Each row comes from the steps of one path. Every step used is in the known rows, and no mark comes twice. Write the path behind each row, first mark first.
Known rows
lomek tadez tezug vukig rimibin: [  5   0  -5  17   0  -8  -9 -11   0  14  11  -5   7   0   0  14   0  -7
   6  -3  -2   3   7  -5  -1   1 -13 -12  -5  -9   4   5  -5  -9   4 -15
  -8]
luzo vukig sodef: [ 1 22 -3 -1 -5  2 -4 -3  4  2 11 -8  7  4 -7  8  3  6 -5  0 -1 -5  4  0
  1  3  4 -7 -2  6  3  7 -6 10 -8 -2 -2]
luzo vukig sodef vumive lomek: [ 3 27 -7  3 -2 -5 -6  0  3  4 12 -4  9  8 -8 10  2  3 -3 -1 -3 -7  2  0
  0  3  2 -6 -3  9  3  7 -2  9 -7  2 -2]
vukig sodef vumive lomek tadez tezug: [ 11  16  -9  12   1 -14  -7   0  -1  16  10   1   9   5  -5  10   0  -4
   3  -1  -6 -10   0   0  -5  10  -6  -9  -5   4   2   5   8   1   4  -1
  -7]
vumive tabonak: [ -6  -8   0   0   2   0  -7  -1   1   3   3   1   6   1   0  -6  -1  -2
  -6  -1   6   8  -1  -3   0   8   6  -2 -12   0   4  -1  -2 -23  -9  -1
   4]
tadez tezug livu: [ -1  -3   4   5  -5  -2  -3  -3  -5   7  -1   2   1   1   0   3   1  -1
  12  -1  -6   4   1  -1  -1  -3 -21  -3  11   2   1   2   2  20   6 -11
  -3]
vukig sodef vumive luzo: [ 9 17 -8  2  0 -8  0  3 -4 10  7 -1  4  6 -6  0  0  1 -3 -2 -4 -9  0  0
 -6 10  9 -4  0  8  0  6 13 10 -1  5 -2]
tadez tezug vukig: [  4  -2   0  10   2  -6 -12 -10  -3   3  -3   1   6   1   3   8   0  -6
   9   0  -1   7   5  -1   0   4 -14  -5  -5   1   6   5   3   9   3 -10
  -8]
rimibin vukig: [ 8  4  1  3 -1  3 -3  2  3  4  3 -5  3 -7 -1 14  0 -1 -1  0 -4 -8 -4  0
  0  4 -2 -2 -3 -2  0 -1 10 19 -1  1 -2]
lomek vumive: [-8  4  1 -4 -1  5  2  0 -4 -5  5  2 -7  3 -1 -2 -1  0 -5 -2  2  3 -3  4
  3 -1  4  0 -2  3  0 -3 -3 14 -7  6  0]
luzo vukig rimibin vumive lomek: [ -1  21  -5   4  -2  -4  -5   2   5  -2  16 -10  11   8  -7  12   2   2
  -4  -3  -1  -5   2  -3   3  -6   6  -2  -1  12   3   6 -10  12  -2  -3
  -3]
luzo vukig: [ -3  14  -1  -2  -3   3  -3  -3   3  -3   7  -6   5   3  -5   5   2   4
  -4   0   1   0   3  -1   2  -4   2  -3  -1   4   2   4  -9   6 -10  -2
   2]
lomek tadez tezug livu tabonak: [  1  -5   0  13  -4  -5  -1  -7  -1  18  10  -2   1  -1   1   9  -1  -3
  10  -1  -5   4   3  -6  -2  -3 -22  -7   5 -13   1   2  -4 -10   6 -17
  -2]
tezug vukig sodef: [  7   6  -7   7   3  -6 -10  -5   1  -1   1   0   4   2   2   7   1   0
   3   1   0  -3   4   2  -1  12   2  -8  -9   3   4   5   6   3   5   0
 -13]
lomek tadez tezug vukig: [  4  -2  -4  15   0  -7  -9 -12   0  15   7  -2   5  -1   1  11   0  -6
   6  -1  -2   4   8  -4  -2   3 -15 -12  -4 -11   4   5  -4 -14   1 -14
  -6]
vumive lomek tadez tezug livu: [  2   7  -4  14   0  -9  -5  -4   2  14  -2   6   7   1   1   9  -3  -6
  12  -3  -7  -2   2  -1   0  -2 -24  -4   1  -7   1  -3  -3  -6   4  -7
  -5]
rimibin vukig tezug: [ 4  2  6  2 -2  9 -4  1  6  0 -4 -4  7 -8 -1 13 -1 -2  0  0 -4 -4 -4  1
  2  5 -1  2 -5  0  0 -3  9 37 -8  4  1]
tezug vukig luzo: [  7   5  -4   7   7  -1 -11  -4   4  -1  -5   2   5   1   6  10   3  -3
  -2   0   1  -2   7   1  -1   9  -7  -7  -4   4   4   2   8  -3  -2  -1
  -6]
sodef vumive: [ 3  4 -5  5  4 -9 -2  6 -4  3  6  3  1  7 -3  0  0 -4 -1  0 -1 -2 -2 -1
 -4  0  4 -1  0  7  0  3  8  0  2  6  1]
luzo vukig rimibin vumive lomek tadez: [  0  21  -6   7  -2  -5  -6   0   6   3  19 -11  11   8  -7  14   2   1
  -4  -3  -1  -6   4  -4   3  -6   4  -5  -1   8   3   6 -12   4  -2  -5
  -3]
lomek tadez tezug: [  3  -1  -2  12  -2  -5  -5  -9   0  17   9  -3   4  -2  -1   9   0  -5
   4  -2  -3   3   6  -5  -2   1 -15 -10  -1 -11   2   4  -5 -14  -1 -14
  -1]
livu tezug vukig rimibin vumive: [  3   8 -12   4  11 -13  -6   5  -2  -7   7  -7  -2   4   0   5   2   2
  -2  -2   2  -2   3   5  -2  -3  13  -8  -2   8   2   4  11  -9  14   4
 -13]
vumive sodef: [ -2   9   5  -9  -3  -8   1   5  -3   0  10   4   2   2   1  -3  -4   0
   3   0   0   3   3   3  -1 -12   0   5  -3   3   0  -2   3   2 -12   2
   4]
lomek tadez tezug livu: [  1  -2  -2  12  -4  -4  -3  -7  -2  18   7  -2   1   0  -1   7   1  -3
   8  -2  -5   2   5  -5  -2  -1 -19 -10   7 -10   0   3  -4  -6   3 -15
  -3]
tadez tezug: [  2  -1   3   6  -2  -3  -6  -6  -3   6   0   0   4  -1   0   5  -1  -4
   6   0  -3   5   3  -2  -1   0 -14  -2   0   0   3   4   0  10   0 -11
  -1]
tezug tadez: [ 1 -2  2  2  5  0 -2 -3 -4 -6  6 -7 -2 -2 -1  4 -3  1 -1  1  3  6  0 -2
 -2  2  7  2  2  5  2  7  0  8 -8  1  0]
sodef vumive lomek: [  4  10  -7   9   6 -13  -4   6  -2   5   0   8   6   7  -1   3  -2  -7
   3  -1  -4  -4  -3   1  -4   0  -4   1  -3   7   0   0   8  -2   2   8
  -1]
rimibin vumive lomek: [  1   8  -3   5   3 -12  -5   5   2   3   1   3   6   5  -1   3  -1  -3
   0   3  -5  -8   1  -3   0   3  -1   3   0   7   0   1   2  -6   6   1
  -3]
vukig tezug: [ -6  -2   7  -1  -1   9   0  -2   4  -6  -9   2   5  -1   1  -2  -2  -1
   2   0   1   5  -1   1   2   1   2   7  -2   3   0  -4  -1  24 -10   4
   4]

Write each row's path
[ -7  12   5  -3  -1  10  -4  -5   4 -10   3  -8   7   2  -5   6  -1   4
  -3   1   3   7   3  -1   3  -2   6   3  -1   8   3   4 -10  27 -21   1
   5] -> luzo vukig tezug tadez
[  7   9 -10  17   6 -17 -10   0  -1  11   3   7   8   7   0   9  -2 -11
   7  -2  -4  -2   1  -2  -4   2 -11  -5  -6   2   3   2   7  -9   4   1
  -5] -> sodef vumive lomek tadez tezug vukig
[  5   0  -6  18   1 -11 -10  -9   0  15  13  -5   7   2  -1  14   1  -7
   5  -2  -3   1   7  -6  -1   2 -11 -12  -4  -6   4   7  -4 -11   5 -16
  -8] -> lomek tadez tezug vukig rimibin vumive
[  7  11  -7  17   2 -12 -10  -8   4  14  -1   5  10   0   2  13  -3  -7
  10  -2  -6  -3   4  -1  -1   4 -20  -7  -7  -7   4   0  -1 -10   3  -7
  -9] -> vumive lomek tadez tezug vukig sodef
[  5  10 -10  13   5 -14  -4   4   0  11   4   6   6   7  -2   6  -2  -8
   3  -2  -4  -5  -1  -1  -4   0  -7  -3  -4   2   0   0   5 -12   3   5
  -1] -> sodef vumive lomek tadez
[  8   8  -4  14   3 -12 -14  -8  -2   7   0   3   9   3   1  11  -1  -7
  10   0  -4   2   4   0  -2   8 -15  -7  -8   4   6   7   8  11   5  -7
 -11] -> tadez tezug vukig sodef vumive lomek
[ -1  18  -4   2  -2  -2  -4   2   4  -2  18 -12   9   8  -7  10   3   3
  -6  -2   1  -5   3  -4   3  -6  10  -3   0  12   2   7 -10  12  -2  -4
  -2] -> luzo vukig rimibin vumive
[  2  18  -6  -1   2  -6   1   4  -5   4   4   0   4   9  -7  -3   0  -1
  -5  -4  -2   0   1  -2  -5  -1   8   2   2  10   0   5   8   8 -10   6
   5] -> sodef vumive luzo vukig
[-4 14  1 -5 -2 -1  2  3 -1  0  1 -4  5  7 -6 -5  1  4 -5 -1 -4 -3  4 -4
 -1  1  8  7 10 11 -2  4  2 18 -7 -1  4] -> rimibin vumive luzo vukig tezug livu
[ 3 18 -8  1  2 -7  1  5 -4  4  8 -3  6 10 -8 -1 -1 -1 -5 -6 -2 -1  1 -2
 -5 -3 11  2  2 12  0  6  7 13 -7  5  4] -> sodef vumive luzo vukig rimibin
[ -7  13   4  -4  -3  10  -3  -4   6  -7   0  -4   8   3  -4   4   1   3
  -3   0   1   4   3   0   4  -3   3   2  -2   6   2   1 -10  22 -17   1
   5] -> luzo vukig tezug
[ 1  5 -5 -2 11 -6 -1  3 -6 -8  7 -9 -8 -2 -2  1 -1  4 -4 -1  3  4  1  5
 -4 -4 13 -3  4  6  0  5 10 -7  0  6 -3] -> livu tezug tadez
[ 4 10 -5  0  3 -8  2  5 -7  5  1  3  2  8 -5 -6 -2 -3 -3 -4 -2 -1  0 -1
 -6  1  8  4  2  7 -2  3 12  6 -6  7  5] -> sodef vumive luzo
[  4   7  -6  16   3 -11  -9  -8   3  12  -3   6   9   0   3  12  -3  -9
  10  -3  -5   0   4  -1   0   1 -21  -5  -6  -8   3  -2  -2 -12   2  -7
  -7] -> vumive lomek tadez tezug vukig
[ 15  16  -4   4  -1  -2  -4   4   0  11   8  -5   6  -3  -6  14   0   0
  -4  -2  -7 -14  -4   0  -4  11   4  -5  -4   4   0   3  19  27  -2   4
  -3] -> rimibin vukig sodef vumive luzo
[  0  17  -4  -1   2  -3   1   3  -3   2   0   0   6   9  -7  -4  -1  -1
  -4  -4  -2   1   1  -1  -5  -1   9   5   2  10   0   3   8  17 -13   7
   7] -> sodef vumive luzo vukig tezug
[ -8  18  -2  -8  -3   7   5  -1  -4  -5   7  -4  -2   6  -5  -3  -2   3
  -9  -8   2   4  -1   2   2  -4  11   3   1   8   0   0  -4  26 -16   6
   3] -> lomek vumive luzo vukig rimibin
[ -8  -3   7  -2  -4  10   3   2   2  -6 -11   3   2   1   1  -4   0   2
   8  -1  -2   3  -3   2   2  -3  -5   6  10   4  -2  -5   1  35  -5   3
   2] -> vukig tezug livu
[ 13  10   2   3   1   6  -6   4   7   8   2  -5   6  -8   1  19   2  -2
  -7  -1  -6 -13  -1  -1  -1   9  -8  -6   0   2   1  -1  15  17  -6   0
   2] -> rimibin vukig luzo
[  9   9 -10  10   5 -10 -10  -3  -1   1   3   1   5   6   0   7   1  -2
   3   1   0  -4   3   2  -3  12   3  -9  -9   6   4   6  10   3   6   3
 -13] -> tezug vukig sodef vumive
[ -9  13   4  -4  -5  10  -1  -1   5  -7   0  -3   5   4  -5   3   2   5
   1  -1  -1   3   2   1   4  -6  -2   2   6   7   0   0  -9  31 -13   0
   4] -> luzo vukig tezug livu
[ 10  11 -12  14   6 -13 -12  -4   1   6   4   3   7   5   0  10   0  -5
   5   0  -2  -6   4   1  -3  11  -2 -10 -11   2   4   5   8  -4   6   1
 -14] -> tezug vukig sodef vumive lomek tadez
[  5   9  -8  15   3 -15  -5   4  -3  13   4   7   6   7  -2   6  -1  -8
   8  -2  -7  -4  -1  -2  -4  -2 -14  -4   2   2   0   1   7  -3   5   0
  -2] -> sodef vumive lomek tadez tezug livu
[ -3  14   2  -4   0  -2   0   0  -1  -2   4  -7   6   5  -6  -2  -1   3
  -8   0  -2   0   5  -5  -1   2  14   8   5  12   0   7   1  16 -13   0
   5] -> rimibin vumive luzo vukig tezug tadez
[  4   9  -7  14   1 -13  -6   2   2   8  16  -7  11   6  -3  13  -1  -6
   2  -3  -3  -8   1  -5   1  -4   0  -3  -1   7   1   4  -3   4  11  -8
  -8] -> vukig rimibin vumive lomek tadez tezug
[ 3 24 -6  1 -3 -2 -5  0  2  3 14 -6  7  7 -9  8  3  4 -5  0 -2 -6  2  0
 -1  3  6 -8 -2 10  3  8 -2  9 -7  1 -1] -> luzo vukig sodef vumive
[  6   2  -3  13   2 -10 -16  -9  -3   8   4   1   9   3   0   8   0  -6
   6   0  -1   5   4  -2  -3  11  -9  -9 -11   5   7   8   7   4   1  -9
  -9] -> tadez tezug vukig sodef vumive tabonak
[ 15  13  -3   6  -1  -3  -5   5   2  10  10  -5   6  -4  -5  16   1  -1
  -3   0  -7 -15  -4   0  -3  11   2  -7  -5   3   1   3  17  24   2   4
  -5] -> rimibin vukig sodef vumive
[ 10  17 -10  11   1 -13  -5   2   0  14  10   1   7   5  -5   8   0  -3
   1  -1  -5 -12  -1   1  -4  10  -1  -8  -4   4   1   4   8  -2   4   3
  -6] -> vukig sodef vumive lomek tadez
[  8   8  -3  10   1 -10 -11  -8  -5   8   0   1   8   3  -1   7  -1  -5
   7  -2  -4   3   6  -1  -4   9  -9  -6  -4   5   5   8  10  15   1  -8
  -9] -> tadez tezug vukig sodef vumive luzo
[-1 16 -1 -4 -1 -5  1  2 -1  2  5 -5  4  6 -7 -4  0  3 -8 -1 -3 -4  6 -5
 -1  2 11  5  5 10 -1  6  1  4 -7 -2  3] -> rimibin vumive luzo vukig
[  1  22  -6   1  -2  -3  -7   0   2   4  15  -6   9   8  -9   6   3   4
  -8   0   0  -3   2  -1  -1   6   8  -8  -6  10   4   8  -3   1 -10   0
   0] -> luzo vukig sodef vumive tabonak
[ 1 19 -2 -4 -2 -6  0  2 -1  4  7 -6  5  7 -8 -2  1  4 -8  0 -4 -7  6 -4
 -2  5 12  3  5 10  0  8  3  6 -6 -2  1] -> rimibin vumive luzo vukig sodef
[ -1  -6   6   7  -5  -2  -1  -3  -4   8   2   1   0   0   2   5  -2  -1
  14   0  -5   7  -2  -4  -1  -6 -25   1  10  -2   1   2   3  14  10 -15
  -2] -> tadez tezug livu tabonak
[  7  15 -13   1  11 -13  -5   3  -5  -3   2  -3  -3   4  -2   0   1   3
  -3  -3   0  -3   4   7  -6   4  13  -9  -2   7   1   4  18  -8   7   8
 -10] -> livu tezug vukig sodef vumive luzo
